What can hang from each mark:
Y: Q U
S: T Y
A: H
H: R T
Q: F P T V
X: F
M: V
R: Q S
U: R T

Every row comes from one small tree of marks. The marks that hang from a mark follow it in brackets, in alphabetical order. Every link used is in the known rows. Which tree was each row made from?
Known rows:
S(Y): [-22  21   0   5  -9  -2   9  -3  32  14   1   2  -8 -34   4   6  13  16
   7 -19   9 -42  -4  -7   0  -3  13]
Y(Q(V) U(R T)): [-37  13  -7 -34  -9   5  11 -14  25  77  34  -3  -5 -34   5   2  20  29
  16 -20  -8 -35  11  38   2  -9  -2]
S(T Y): [-22  25  16   4  -9  -2  14   2  35  12   5   2  -9 -34   4   8  14  14
   8 -11   1 -12   5 -13   0  -4  14]
X(F): [ -5  25   8   6  -4  -2  20 -18  24  33   0  -4  -8 -39  10   0  15  13
   8 -25  -5 -29  18   7   0   1   6]
H(T): [ -2  19  -5  -7  -5   5   1  -7  33  53   1   4  -8 -27   4   7  12  13
   4 -15   5 -11   0 -13   3   3  10]
U(R(S) T): [-39  23  29  -9 -19   5  -1  -8  29  46  14  -3  -9 -32  13  -7   8  18
  15 -20  -5 -18  -3   1   5  -8  -4]
R(Q S(Y)): [-42  21  24  14 -17  -1   1  -2  19  11   1  -4  -3 -46   6  -9  16  12
   9 -28  22 -40 -10 -24  -4 -13  11]
Y(Q(F P T) U): [ 23  13 -19 -40   5  -8  -5  11  14  20  18  -5   8 -52  16 -11  36  10
  11  -8  -1   4  43  35 -14 -16  -6]
M(V): [-20  18  -2  12 -14   1   4   5  26  34 -10   1  -7 -35   4  -5   1  12
   9 -15   6 -33  25  -7   1  -8   6]
U(R(S(T Y(Q(V))))): [-52  20  16 -14   2   2  18   2  34  47  16  -3   2 -53  -1  -3  17   8
  17  -9  -6 -13 -15  -7  17 -18   7]
Q(F P): [ 14  21 -15 -11  -2  -5   7   5  20  11 -10   2  -3 -38  23  -3  17  -2
   6  -6  -3  -8  33  10  -6 -11  -4]
Y(Q): [  0  16  -6  -5  -9   3  11 -10  26  31  22  -5  -5 -43   5  -8  17  10
   5 -21   6 -20  11   2   2  -5  10]
S(T Y(Q U)): [-29  17  -1 -10 -12   1   6   1  29  38  36  -4  -3 -45  -5   5  26  24
  13 -12   2   1  11  13  -5  -8  18]
R(Q): [ -4  19  17   5 -15   4  12 -15  20  16   3  -3  -5 -38  10  -7  14  11
   5 -29  17 -32  19  -8  -8  -6  11]
S(T Y(U)): [-30  20   6   3 -12  -1   3   0  29  35  21   2  -6 -39   0  12  21  28
  13 -10   2 -11  18   6  -8  -3  15]
Y(U(R(Q(P V)) T)): [-38  17   9 -29 -12   4   7 -14  21  61   4  -1  -7 -26  14   6  16  16
  17 -26   2 -37  26  37 -16 -12 -12]
A(H(R T)): [-20  24  -3 -17  -7   0  -6 -12  45  69   5   7  -4 -27  15  11  13   2
  12 -12   2 -21 -21 -19   6   1  12]
A(H(R(S(Y)) T)): [-55  25   8  -9  -8  -4 -18   0  43  64   1   5  -1 -36  12   8  16   2
  17 -11   5 -26 -49 -34   9  -7  15]
S(Y(U(R T))): [-57  21  11 -19 -20   3   0  -6  32  39  25   2 -12 -25   3  13  16  37
  18 -20   1 -36  -1  26  -4  -3   3]
Q(F P T V): [ 27  17 -13 -29  21 -14  10  11  17  17 -23   3   8 -41  27  -8  24  -3
   4  -4  -8 -28  37   9  -4 -15 -11]
H(R(Q S(Y(U))) T): [-53  18   9 -12 -31  -1 -20   1  27  64  18   2   3 -48  -1  11  22  21
  19 -16  18 -31 -24  -8  -4  -2   5]
Y(Q(F P T)): [ 31  17  -7 -37  10  -8   3  13  20  -2   2  -4   6 -47  20 -13  29  -3
   5 -10  -2   4  28  14  -8 -16  -6]
Y(Q U(T)): [-20  15  -4 -20 -22   1  -3  -7  19  56  36  -8  -8 -33   5  -2  23  27
  11 -23  -2 -17  16  28 -11  -4   7]
H(R(Q(F P)) T): [  8  23  -2 -37 -16  -3  -3   6  26  34  -8   6   1 -36  17  11  17  -6
  10  -8   5  -7   2   2  -4  -2  -7]
R(Q(F P) S(T)): [  0  26  26  -6  -6  -2   4  10  10   5  -8  -6   3 -52  23 -15  21  -9
  10  -8   1  24  35  -8 -10 -21  -2]
R(S(T Y(Q(V) U))): [-47  14  -5  -5  -3  -3   5   5  20  64  26  -5   4 -59  -2  -6  28  19
  15  -7  -3 -17   5   2   3 -16  12]
H(R(S) T): [-17  20   4  -6 -21   0 -14  -3  37  70   7   4  -1 -44   7   2  10   7
  11  -8   0 -14 -20 -21   9   1  -1]
H(R(Q(V))): [ -8  16   3  -6 -15  -2  18 -16  24  48   1   3   2 -44  14   1  10   7
   8 -20   9 -70   6  -2   2  -3  -1]
S(Y(U(R))): [-46  16  -2  -7 -13   5   5 -11  35  34  24   3  -6 -39  -3   9  19  34
  18 -16   9 -35   6  19   1  -4   6]

Write each row's tree:
[ -9  14  -5 -24  13  -9  15   7  29  25   3  -1   4 -44   4  -3  25  10
   5 -19   4 -52  -6  -1   3 -11   9] -> S(Y(Q(T V)))
[-16  24  42  10 -14   4   6  -6  18  23   9  -7  -2 -49  10 -14  15   6
   9 -21  10   5  20 -23  -5 -14  10] -> R(Q S(T))
[-63  19  13 -25  -9  -1  11   2  30  50  14  -4  -4 -40   5  -5  16  14
  16 -21  -6 -45 -29   6  13 -16   0] -> U(R(S(Y(Q(V)))) T)
[-42  21  12 -14  -1  -2  -3 -12  28  84  -8   3   6 -42  17  -4  16  -5
  14 -18  10 -40 -28 -31   6 -12  10] -> A(H(R(Q(V) S) T))
[ 12  19  27 -18 -15  -4   1  -9  28  15   8   1   5 -43  15  -4  17  10
   9 -24  14 -42  10  -2  -5  -3  -5] -> H(R(Q(T)))
[ -7  19 -12 -18  -4  -5  14  12  21   1  15  -1   0 -47   8  -5  25  12
   6 -11   4 -24  -3   7   8  -9  13] -> S(Y(Q(F)))
[-31  23  12   6 -13  -4 -10 -14  32  52  10  -1   1 -46  23 -11  13   1
  17 -13   3 -31 -10 -20   5 -11   8] -> A(H(R(S)))
[-45  24  18 -34 -13  -2   5  16  21  20  23  -5  -2 -44  11 -10  22  16
  16 -14  -6 -13 -22  10  13 -17   0] -> U(R(S(Y(Q(F)))) T)
[-23  21  -7 -16   5  -5  19   6  34  37  -6  -1  -5 -39   7  10  20  -7
   9  -8  -7 -16   2   2  -4 -15   6] -> S(T Y(Q(P V)))
[ 24  16  10 -34   3 -13  12   4  15  17  -5   5  15 -52  23  -8  22   7
   8 -11   5 -55  17   4   4  -9  -7] -> H(R(Q(F T V)))
[-15  13 -11 -29   3   1  16  -6  12  37   0   2   5 -46  17  -2  25  11
  16 -12   6 -30  44  36  -6 -18 -10] -> Y(U(R(Q(F P V))))
[  7  16 -18 -42  21 -15  13  22  22   9 -13   0   9 -47  17  -4  31  -4
   6  -7  -2 -33   7  15  -1 -18  -3] -> S(Y(Q(F P T V)))
[-22  25  19 -25  -6  -3 -11   2  20  50   2   1   9 -46  22  -9  21  -3
  14 -11   9 -10 -21 -27   7 -13  10] -> A(H(R(Q(F) S) T))
[-27  20   4 -24   1   0   7 -16  34  74  -8   6   2 -31  15   8  15  -3
  10 -20  10 -49 -22 -21   4  -5  12] -> A(H(R(Q(V)) T))
[-41  20   3  -7 -23  -4  -3   0  24  37  20   0 -13 -25   6  10  18  35
  12 -21   2 -38   3  17 -11  -1   9] -> S(Y(U(T)))
[-30  20  27 -24 -10   5  21 -15  24  42   4   0  -8 -23  14   1   9  15
  10 -30   4 -50   7   9   1  -9  -1] -> U(R(Q(V)) T)
[  8  12  -2 -47   7   0   4   3  21  18  40  -3  11 -55   7 -14  32  30
  15 -11   2   2  33  37   4 -14  -2] -> Y(Q(F T) U(R))
[  6  19 -14 -37  -4  -6   8   5  24  55 -21   9   4 -39  19  11  18 -10
   8  -4   0 -33   3   3   1  -6 -10] -> H(R(Q(F P V)) T)
[ 14  13 -13 -27  14  -7   9   1  26  39 -11  -3   3 -44  13  -7  23  -5
   6 -16  -3 -29  23   8  -7 -14  -6] -> Y(Q(P T V))
[-45  22  22 -35 -18   0   9   6  15  10  25   0  -4 -32  10   6  24  35
  18 -23   9 -30   6  31  -6 -11   2] -> S(Y(U(R(Q(F)) T)))
[ -9  19  20 -22   9  -8   8 -15  28  37  -6   2  11 -40  25  -7  19   1
  12 -23  11 -62   0 -12  -3 -12   5] -> A(H(R(Q(T V))))
[-41  23   4  -7 -22  -4 -13   5  40  61   4   7  -2 -41   1  11  13   9
  13  -9   4 -29 -41 -23  10   1   4] -> H(R(S(Y)) T)
[-42  17  -1 -19 -24  -2  -1   1  24  41  34  -5 -10 -31   1   8  23  31
  12 -24   2 -29  -4  24 -10  -5  10] -> S(Y(Q U(T)))
[-33  19  35   1 -15   9   5 -16  23  27  12  -5  -2 -46   7 -16  12  12
  14 -27  16 -20   7  -9   4 -14   1] -> U(R(Q S))
[-16  19  -8 -23  -6  -4   9  15  18  21  34  -3   2 -51   3   0  32  25
  12  -3  -2   9  18  19   0 -10  14] -> S(T Y(Q(F) U))
[ -4  18  39 -22   0   5  10 -13  31   5  10  -2   2 -38   8  -9  16  17
  10 -30  15 -26  19   2  -2 -10  -1] -> U(R(Q(T)))
[ 22  11 -11 -35   5  -7  -2   9  11  22  32  -5  11 -55   9 -17  35  25
   8 -10   3  -2  36  27  -4 -11   3] -> Y(Q(F T) U)
[-62  21  17   0  -6  -8   3  -9  26  47  -5   2   6 -49  20  -6  18  -2
  17 -22  15 -71 -32 -25   3 -18  11] -> A(H(R(Q(V) S(Y))))
[ 10  22  25 -33   6 -11   1   0  21   5   4   1  14 -46  30 -13  25   3
  11 -18  11 -28   6  -6  -2 -13   5] -> A(H(R(Q(F T))))
[-15  12  -4 -22  -3  -5  -4   4  27  22  29  -4   4 -47  -2  -3  32  28
  11 -20  10 -26   8  15  -8  -8  10] -> S(Y(Q(T) U))
[ -8  16  28 -30  16  -4  14   3  11  18  -2  -2  17 -57  18 -25  24   8
  12 -14   7 -27  21  -1  10 -23  -9] -> U(R(Q(F T V) S))
[ 12  21  23 -26 -11 -12 -12  11  16   5  -6  -2  13 -57  28 -16  23  -8
  13 -10   6 -15  18  -2  -8 -18 -18] -> H(R(Q(F P T) S))
[-20  15  13  11  -5   0  11 -11  12  46 -10  -4   3 -50  12 -19  16   5
   7 -25  13 -50  15 -16   1 -16   5] -> R(Q(V) S)
[ 20   9 -30 -42  19 -12   4  11  11  42   6  -3  12 -54  17 -10  36   8
  10  -4  -6 -19  43  36 -10 -18  -9] -> Y(Q(F P T V) U)
[-21  20  29   9  -2   1  15  -7  15  43  -3  -4   2 -50  11 -14  15   3
   8 -17   5 -17  19 -23   0 -16   8] -> R(Q(V) S(T))
